Each row was made from one small tree. The marks that hang from a mark follow it in brackets, in the order of their numbers. Every link used is in the known rows. Write each row's tree.
(in the rows, 128 means zero)
Known rows
J_859(J_120 J_366 J_571 J_581): [139  83 201 235 105 115 110 169 103 198 152 114  93 132 162 101  84 123
 151 147 160  68 102  99 107 196 117 164  82 128 149  43 143 138 131 115
 162  64 176 157 113 137 188 174  34  69  53]
J_581(J_859(J_120 J_231 J_270)): [147 112 118 188 115 124  88 121 144 194 150 115 143 126 130  84 132 104
 161 129 106  79 167 135 156 119  98 146 101  96 122  74 128 119 134 119
 140 144 128 161  92 153 197 169  72  89  83]
J_270(J_571(J_335 J_859(J_366))): [120 144 111 112 136 146 131 129 121 144 144 135 136 100 141  83 144 114
 128 128 132 123 137 130 129 166 142  85 155 119 121  97 132 108  82 159
 138 122 109 152 153  91 161 121 134 144 106]
J_270(J_121 J_571(J_859)): [ 88 170  73  82 142 158 106 141 129 155 137 162 142  94 129  78 121 136
 125 141 116 147 168  97 135 163 160  67 168  89 106  99 178  79 103 166
 114 148 137 135 152  77 124 129 148 184 114]
J_121(J_600): [150 190  82  94 128 121  78 151 118 186 126 153 148 117 164  82 141 115
  98 115 136  96 149 137 149 151 132 107 155 120 165  91 127  70  92 110
 131 126  87 189 130 109 140 141 111 160 118]
J_859(J_366): [128 151 101 126 102 135 104 154 108 174 115 110 128 133 157  83 100  92
 107 112 136  83 142 117 126 153 136 114 131 141 155  59 147 102 115 103
 135 113 108 177 126 115 158 154  76 121 111]
J_892(J_859(J_120 J_270(J_121) J_571(J_231 J_335))): [151 143 149 192 125 108 144 123 136 150 159 123 128 105 140  82 126 123
 163 183 157 124 135 117 135 148 122 160 108  64 143 114 114 128 147 146
 152 110 141 152 113 118 161  81 101  85  88]
J_270(J_120(J_600) J_571 J_892(J_859(J_366 J_581))): [ 63 184 111 148  92 133  72 165 116 165 188 158  90  82 144 117 113 124
 114 141 125 119 144  54 109 127 162  58 127  54 111 110 158 121 131 196
 100 115 175 129 120 111  95 200 128 189  94]
J_270(J_120 J_121(J_600) J_571(J_859)): [ 71 179 105  67 159 139  71 141 120 157 151 156 137  82 137 100 134 158
 115 140 101 133 151  83 144 153 168  44 163  46 103 114 180  79  84 189
 102 161 145 135 144  64 110 161 153 211 103]
J_270(J_121): [103 184  62  77 121 163  96 150 115 172 114 147 149 124 144  81 117 109
 107 131 115 137 171 102 136 145 142  94 143 112 131  76 161  72 124 120
 120 142 121 156 134  98 128 130 116 174 121]
J_571(J_231 J_335): [151 170 121  76 156 149 144 104 122 136 131 126 167 114 148  93 196  93
 116 157 142 166 135 162 143 148 120 124 112 116 133 116 110 108  89 110
 157 121  78 175 170  93 157  76 132 121 123]
J_859(J_120(J_600) J_270): [144 106 138 151 119 134  80 142 121 194 144 118 133 162 153 103 107  79
 126 135 134  82 123 117 134 123  91 146  75  92 136  74 111 150 125 124
 139 125 139 138  91 154 191 149 120  88  97]
J_366(J_859(J_120(J_600) J_231 J_335 J_571 J_581)): [123  84 219 214 119 143 103 189 115 184 171 123  65 119 149  88 117 115
 165 156 124  92 131 123 126 158  53 177  63 108 135  66 111 145 134 156
 132  76 161 156 124 171 195 179  82  68  21]
J_120(J_859(J_231 J_270)): [134 124  80 155 107 142 112 117 130 148 122 138 112 119 125  95 107 108
 132 128 127  82 164 125 140 130  88 142  92 102 152  96 105 131 132 102
 112 124 128 135 114 146 173 155  94 106 109]
J_335(J_270(J_120(J_600 J_859))): [ 92 176  87  73 106 164  86 114 126 177  93 140 112 161 147 137 126 121
 101 104 116 101 149 104 130 108 105  89 126  83 114 107 128 120 131 146
 104 132 103 142 130 134 146 169 148 139 132]
J_571(J_270): [134 167  71  80 154 132  98 129 135 165 106 128 164 123 154  67 143  84
 118 150 126 115 129 126 118 128 153 105 146 125 153 110 140  87 103  94
 149 122  77 152 120 118 161 118 111 132 136]
J_366(J_859(J_270 J_335)): [115 132 129 128 126 141 115 172 124 159 125 106  97 121 150  61 124  80
 126 146 113  93 152 144 149 144  90 137 116 118 122  79 114 128 125 140
 116 114 109 171 108 150 191 153  94 107  66]
J_335(J_859(J_120 J_231 J_366)): [135 114 152 184  97 138 116 160 123 168 117 107 111 121 147 120 126 150
 170 100 111  83 147 118 122 134  98 140  96 110 160  67 140 100 140 133
 129 140 125 161 128 142 170 173  91  85 100]
J_571(J_231 J_270(J_120 J_892) J_859): [129 175 124  48 226 117 103 102 146 120 125 112 170  80 128  83 181 108
 143 213  96 179 103 149 146 120 172  85 134  44 123 146 166 149  73 145
 137 135 103 139 158  90 154 108 144 116 129]
J_571(J_270(J_120(J_600 J_859(J_366)) J_121)): [ 95 147 112  55 163 153  71 118 117 149 117 124 146 131 136 110 123  94
 117 139 103 124 120  99 108 114 131  83 133  78 133 105 144 110 117 141
 115 141 130 106 118 123 144 165 138 134 127]
J_571(J_859(J_120 J_231 J_270(J_892) J_366 J_581)): [142  86 194 196 152 116  98 161 121 181 155  91 113 104 129  98 120 116
 157 168 113  95 124 142 152 150 104 158  73  79 148  71 132 170 133 125
 122 106 166 124 123 153 192 155  65  67  55]
J_335(J_859(J_231 J_270(J_120 J_121))): [104 147 120 139 113 150 110 149 139 153 104 125 128 106 119 107 151 144
 156 121  97 106 173 114 133 129 106 121  95  76 135 100 142  98 151 148
 104 175 122 135 122 129 152 158 100 126 111]
J_571(J_231): [142 175  87  89 142 130 121 121 132 154 128 136 162 117 148  77 152 105
 107 161 138 140 145 137 139 147 141 121 115 112 140 108 150 104 101  94
 146 121  90 193 163  96 141 102 115 130 130]
J_892(J_859(J_270 J_571)): [147 171  87 194  95 102 130 143 143 158 141 143 124 106 135  59 105 111
 141 164 158  93 156 113 130 151 134 147 133 100 162 106 121 113 145 131
 142 104 116 171 105 123 152 100  78 103 106]
J_366(J_859(J_270(J_121) J_581)): [ 91 137 137 127 139 143 105 163 129 166 133 122 112 112 134  61 128  84
 121 172 128 122 145 127 149 166  99 128 110 102 120  89 132 114 138 142
 106 118 128 168 122 155 157 149  95 128  67]
J_120(J_600): [135 164  90  89 109 158  70 145 115 180 134 156 149 152 142  96 121  80
  96 108 131 120 146 121 122 130 101 110 121 131 147  80 123 109 109 130
 135 123 104 163 137 135 143 145 143 133 126]
J_335(J_571(J_270(J_121) J_859(J_120 J_231))): [127 157 134 117 152 148 118 127 140 161  94 142 153 123 131 103 175 134
 178 142 114 112 130 124 116 155 136 105 158  78 129 102 162 108 113 123
 145 135 125 124 130 103 162 125 122 108 101]
J_121(J_270(J_120)): [106 183  49  79 132 117  78 133 124 200  95 146 148 121 167  92 142 119
  99 135 141  87 138  81 134 132 148  90 155 107 135 111 149  58  92 119
 104 151  65 154 100 100 144 155 134 159 131]
J_600(J_120): [117 149  86 103 117 135 112 145 128 173 125 144 123 156 183  79 128  74
 126 111 151  92 141 124 161 120 114  83 120 111 159  55 172  96 104 107
 134 119  99 164 123 139 155 127  98 140 128]
J_120(J_600 J_859(J_270 J_335(J_571) J_366 J_581)): [126  85 179 152 110 167  90 143 107 167 142 133  93 164 124 142 132  95
 115  91 137  62 133 142  98 147  44 158  91 126 138  69  82 180 168 142
 109  99 188  85 121 179 182 203  98  63  66]
J_571(J_270(J_120 J_121 J_892(J_859(J_581)))): [ 85 196  89  80 162 130  83 146 128 157 132 132 140  89 144  93 141 110
 128 179 103 152 135  88 121 114 173  77 146  57 132 125 167  93 132 145
 116 134 132 116 112 111 119 143 114 171 118]
J_600(J_120(J_859(J_581)) J_121): [102 114 117  96 129 147 126 148 119 166 136 167  95 184 193  86 129  79
 138  95 181 102 142 144 158 106  54  81 124 106 143  56 185  97 144  88
 102 112 164 133 132 178 158 132  85 126 129]
J_120(J_600 J_859(J_270 J_335 J_366 J_571 J_581)): [142  66 187 178 113 156  92 146 107 161 153 133  80 153 122 126  98  95
 124 107 146  61 128 137  99 154  45 177  75 128 144  62  76 190 160 152
 119  81 197  90 116 176 198 201  82  49  64]
J_859(J_231 J_270(J_121 J_571(J_335) J_892)): [ 99 150 110 145 114 160 121 158 132 160 137 136 116  72 123  81 148 109
 142 148 110 116 185 102 142 137 136 114  87  54 111  98 124 114 135 137
 102 146 155  98 108 100 151 154  93 164  91]
J_121(J_270(J_120 J_571(J_231 J_335 J_859))): [106 169  87  71 170 119 105 105 134 171 117 149 154  93 156  96 181 136
 115 157 147 120 124 101 137 146 156  81 161  84 110 141 141  76  68 156
 107 154  74 136 132  78 147 129 169 156 126]

Write each row's tree
[115 152  81 116 133 143 117 150 131 162 150 152 127 101 145  76 130 128
 124 132 120 110 157 123 131 154 146  93 155 121 119  99 150 101  94 149
 131 123 119 146 149  95 155 133 126 155 103]	J_270(J_571(J_859(J_335)))
[134 165 100  90 149 150 109 150 126 169 113 125 122 127 143  97 140 129
 131 131  94 120 159 154 153 128 117 113 149 109 131  90 138 133 114 147
 123 122 110 140 146 124 174 126 120 115 101]	J_571(J_859(J_335(J_270(J_892))))
[137  94 152 162 119 134  82 115 132 185 159 110 136 144 134  99 129  84
 146 103 120  77 140 133 133 131  99 122 122 106 103  64 118 140 125 161
 143 137 150 144  93 150 197 187 102  85  84]	J_581(J_859(J_120(J_600) J_270(J_571(J_335)) J_366))
[117 201 106 126 118 125  78 173 112 175 145 137 109  90 160 104 107 135
 132 135 114 129 161  94 147 129 154  93 166  53 150  79 157  87 141 160
 101 133 165 147 110 107 108 167 115 172  98]	J_270(J_121(J_600) J_892(J_859(J_120 J_366)))
[107 126  98  84 120 148 129 143 120 157 124 165  98 186 196  82 120  73
 144  86 175 100 146 140 161  96  62  71 134 103 142  54 188  96 132  91
 104 120 152 140 126 166 160 128  97 128 142]	J_600(J_120(J_859) J_121)
[123 217  62  68 147 102  46 148 119 208  99 160 139  93 179 103 162 136
  97 124 137  84 135  92 152 132 159  77 181  72 142 115 135  54  79 142
  85 155  84 150  90  94 127 188 143 188 123]	J_121(J_270(J_120 J_892) J_600)
[103 155  86  66 136 133 113 166 126 192 104 169 112 169 213  71 153  76
 138  99 184  95 145 122 163  93  97  60 160  92 135  59 198  65 122  95
  86 138 127 130 101 147 153 135 106 152 150]	J_600(J_120 J_121(J_270(J_892)))
[133 123 152 188 116 107 100 157 126 194 185 135 122 138 150  94 118 104
 130 161 166 104 134 122 127 126  85 156 100  89 158 106 121 122 172 125
 124 101 155 149 110 178 148 109  93  92  86]	J_892(J_859(J_120(J_600(J_121)) J_270 J_581))
[128 134 153 162 117 139 128 146 118 149 132 122  95 117 161  69 111  96
 162 156 134 120 119 118 142 167  96 128 122 108 122  72 121 122  93 161
 151  98 115 198 117 133 191 143 118 100  67]	J_366(J_859(J_120 J_571(J_335)))
[104 139 144 154 120 139 108 169 126 173 147 129 103  98 139  65 132 102
 133 162 126 117 150 126 144 161  91 135  99 118 141  89 131  99 125 125
 114 101 110 190 140 157 153 153  87 122  63]	J_366(J_859(J_231 J_581))
[141 151 110 107 136 118  84 136 120 178 139 158 120 135 179  98 144 106
 112 106 154  83 132 145 161 135  98  97 137 104 175  77 136  90 102 118
 119 114 116 165 128 147 146 151 105 144 110]	J_121(J_600(J_120(J_859(J_581))))
[104 103 166 146 131 136 100 165 111 188 131  99 130 126 131  88 118  88
 100 146 137  87 141 123 128 176 118 148  88 113 139  65 133 127 165 109
 109 114 165 117 114 144 157 159  41 109  72]	J_859(J_270(J_121) J_366 J_581)
[161 125 145 102 193 124 130 125 137 144 139 104 155 110 126  77 169 112
 130 179 115 133 137 186 157 141 110 152 103  95 135 110 129 163 109 124
 136 123 115 145 164 112 189  88 110  74  95]	J_571(J_231 J_859(J_270 J_335))
[140 129 178 147 148 131 135 123 137 163 113 127 147 132 132 111 180 126
 156 154 146 102 113 149 123 186 126 137 126  90 124  93 150 153 123 117
 148 113 144 149 148 110 168 126  96  75  79]	J_335(J_571(J_231 J_859(J_120 J_270 J_366 J_581)))
[118 176 119 138  81 162 136 146 134 147  65 146 128 139 138 126 174 150
 165  74 128  77 149 122  96 176 127 101 171 127 135  75 154  92 139 143
 135 149 116 165 133 110 145 170 103 111 114]	J_335(J_571 J_859(J_366))
[115 105 162 180 101 121 102 159 120 175 126  81 113 109 132  89 110  93
 131 136 114  47 148 107 137 132 116 143  54  81 147  73 126 141 136  96
 113 127 132 135 100 129 180 178  36  92  80]	J_859(J_231 J_270(J_120) J_366)
[135 161 133 169 104 116 126 142 130 149 152 142 121 117 138  75 125 102
 145 154 160 108 143 117 129 132 106 133 123  80 143 112 109 123 147 148
 136 112 131 153 107 130 154 100  95 103 104]	J_892(J_859(J_270(J_120(J_600(J_121))) J_571(J_335)))
[128 125 106 101 117 162  80 130 118 170 129 174 114 157 140 113 125 108
 127  88 158 102 154 123 124 100  40 121 120 107 146  94 115 104 134 117
  81 130 144 113 128 162 152 171 150 104 131]	J_120(J_600(J_121(J_270)) J_859(J_231))
[116 181  85  97 110 163 113 170 119 190 101 128  98 138 166 112 140 123
 110 108 102  96 179 131 133 115 119 120 133 119 123  82 130 114 141 125
 117 117 114 132 121 125 167 155  99 139 106]	J_859(J_335(J_270(J_892)))
[101 135 142 119 109 140  81 168 110 169 121 102 108 134 147  95 107  70
 114 119 122  80 135 108 132 120 120  99  97  75 119  60 139 158 136 131
 102 131 164 122  89 132 167 196  77 119 102]	J_859(J_270(J_120(J_600(J_121)) J_892) J_366)
[ 80 166  78 105 133 133  95 135 125 153 147 150 131  94 140  89 122 133
 122 146 111 118 140  85 136 147 166  52 143  80 103 114 174 104  76 166
 126 142 117 157 143  82 136 153 135 181 112]	J_270(J_120 J_571(J_859))
[109 147 135 159 119 136 117 163 126 160 136 142  98 106 142  54 115  99
 137 167 143 118 136 119 134 190 107 129 124 127 131  82 137 112 113 145
 134  88 118 199 132 141 162 152  89 118  67]	J_366(J_859(J_571 J_581))
[135  68 220 207 125 146  82 192 100 225 195 121  93 139 157 136 139 127
 141 128 115  82 141 127 118 122  44 194  28 120 156  66 103 137 163 111
 132  87 176 104 131 180 188 174  72  74  36]	J_859(J_120(J_600) J_231 J_335 J_581)
[114 116 146 149 116 138  70 127 133 180 139 106 140 122 110  92 131  94
 142 111  93  81 171 123 143 120 100 124 105  82 115  66 138 127 145 143
 115 157 146 135 102 141 172 197  69 101  84]	J_581(J_859(J_231 J_270(J_120(J_600) J_121) J_366))
[143 110 194 166 158 111 127 141 128 163 135 118 134 106 137  76 142 106
 133 180 166 103  98 134  96 196 143 163  97 124 153  92 141 135 125 103
 162  68 143 145 145 114 170 138  43  68  86]	J_859(J_366 J_571(J_231 J_270) J_581)
[102 157  82 117 115 142  74 128 143 172 147 150 137 124 130  80 141  89
 135 116 108 106 172 117 145 114 125  79 146  82  82  85 152 118 127 161
 115 156 147 144  97 131 160 188 100 147 109]	J_581(J_859(J_270(J_120(J_600(J_121)) J_571 J_892)))
[107 213  52 134 110 126 127 144 146 145 166 167 117  63 151  78 137 133
 126 171 142 150 168  93 130 140 187  78 153  68 120 129 165  99 114 157
 119 117 132 164 146  82 101 132 132 185 125]	J_270(J_571(J_231) J_892(J_859))
[125 146 116 132 127 142 101 121 143 172 125 126 143 133 127  96 179 104
 146 118  95  81 168 147 140 128 113 121 135 104  94  87 136 132 137 139
 141 149 129 147 106 129 186 170  77 104  82]	J_581(J_859(J_270(J_120) J_335(J_571(J_231))))
[140  90 185 224 120 133 118 187 106 205 166 133  85 136 170 107 111 135
 153 149 138  79 127 117 112 173  92 187  74 136 138  57 125 136 141 124
 164  65 180 131 114 145 205 157  45  79  40]	J_859(J_120 J_335 J_571 J_581)
[103  98 141 107 126 143 127 152 112 165 132 150  88 184 194  90 120  76
 138  91 183  89 136 144 152 110  54  85 122 109 147  44 186 106 146  88
 100 104 173 133 130 178 163 145  70 111 121]	J_600(J_120(J_859(J_366 J_581)) J_121)
[127 158  95  61 126 155  72 158 116 196 119 171 148 167 161  90 138  85
 101  97 161 115 149 123 122 113  81 101 145 127 135  84 138  81 121 114
 104 133 115 144 126 140 143 142 149 132 142]	J_120(J_600(J_121(J_270)))
[ 96 147 143 167  81 158 126 156 147 182  95 118  73 113 153 150 141 182
 174  90 105  81 166  98 116 125 128 104 118  61 112  92 151 113 158 175
  92 143 143 123 123 130 152 207 120 118 110]	J_335(J_270(J_571 J_892) J_859(J_120 J_231 J_366))
[112 172  50 102 129 120  85 115 124 182  92 158 131 119 160  99 124 131
 114 132 145  79 136  78 130 140 137  96 154 104 135 109 138  76  94 131
 100 141  86 141  98 107 154 168 135 145 130]	J_121(J_270(J_120(J_859(J_571))))
[126  77 171 189 109 140  99 162 131 200 169 133 109 137 148  94 120 103
 153 128 144  71 147 108 129 114  77 145  51  68 124  82 124 134 142 113
 117 127 174 111  98 150 185 160 101  97  85]	J_859(J_120(J_600(J_121)) J_231 J_270(J_571))
[151 101 197 168 171 136 119 135 121 162 158 101 128  98 125 105 175 112
 164 177 116 140 121 163 160 144  81 153  73  77 135  97  90 163 115 143
 137 115 143 113 132 150 201 109  98  79  58]	J_571(J_335 J_859(J_120 J_231 J_270(J_892) J_581))
[147 122 205 117 156 149 137 113 116 141 143 109 148 126 142 132 207 118
 141 139 140 158 110 166 122 152  85 148  87 109 139 105 103 131 120 148
 150 124 120 155 175 130 165 112 133  78 101]	J_571(J_231 J_335(J_859(J_120(J_600) J_366 J_581)))
[103 159 127  63 165 152 126 113 125 141 156 164 138  97 159 102 183 126
 121 131 146 148 144 128 147 150 132  70 144  63 116 112 145  76  95 165
 113 142 141 125 163  78 120 124 159 183 114]	J_270(J_121(J_600(J_120(J_859))) J_571(J_231 J_335))
[102 137 144 152 113 140 103 164 126 159 113 112 113 112 132 116 146 129
 137 125 114  97 143 120 122 152 117 119 101  98 136  83 138 127 155 155
 106 142 148 138 117 149 155 189  73 116  95]	J_335(J_859(J_270(J_120 J_892) J_366 J_581))
[131 181 103 208  92 119 107 170 129 177 163 149  97  85 149  91 109 132
 156 167 132 121 158  91 133 139 139 131 112  78 153  91 144 117 143 136
 129  93 154 158 113 130 135 148  77 135  89]	J_270(J_892(J_859(J_120 J_231 J_571 J_581)))
[131 138 117 140 107 139 119 148 134 155  99 109 131 126 135 100 136 120
 140 103 121  83 151 136 124 148 113 128 122 122 146  75 130 112 143 140
 121 153 111 157 119 138 171 160  91  98 119]	J_335(J_859(J_270 J_366))
[137 107 132 117 108 167  81 138 100 157 141 133  96 163 142 133  96  95
 108  77 122  81 142 133 107 116  55 137 111 138 152  62  95 155 134 146
 114 105 155 116 132 161 175 195 128  84  98]	J_120(J_600 J_859(J_335 J_366))
[107 175 134  76 132 181 134 127 124 160  92 133 137 133 138 133 199 136
 129 110 122 151 156 146 128 144  94 113 138 111 119 108 108  85 149 161
 121 146  98 134 152 133 151 116 136 134 116]	J_571(J_335(J_270(J_121) J_859(J_581)))
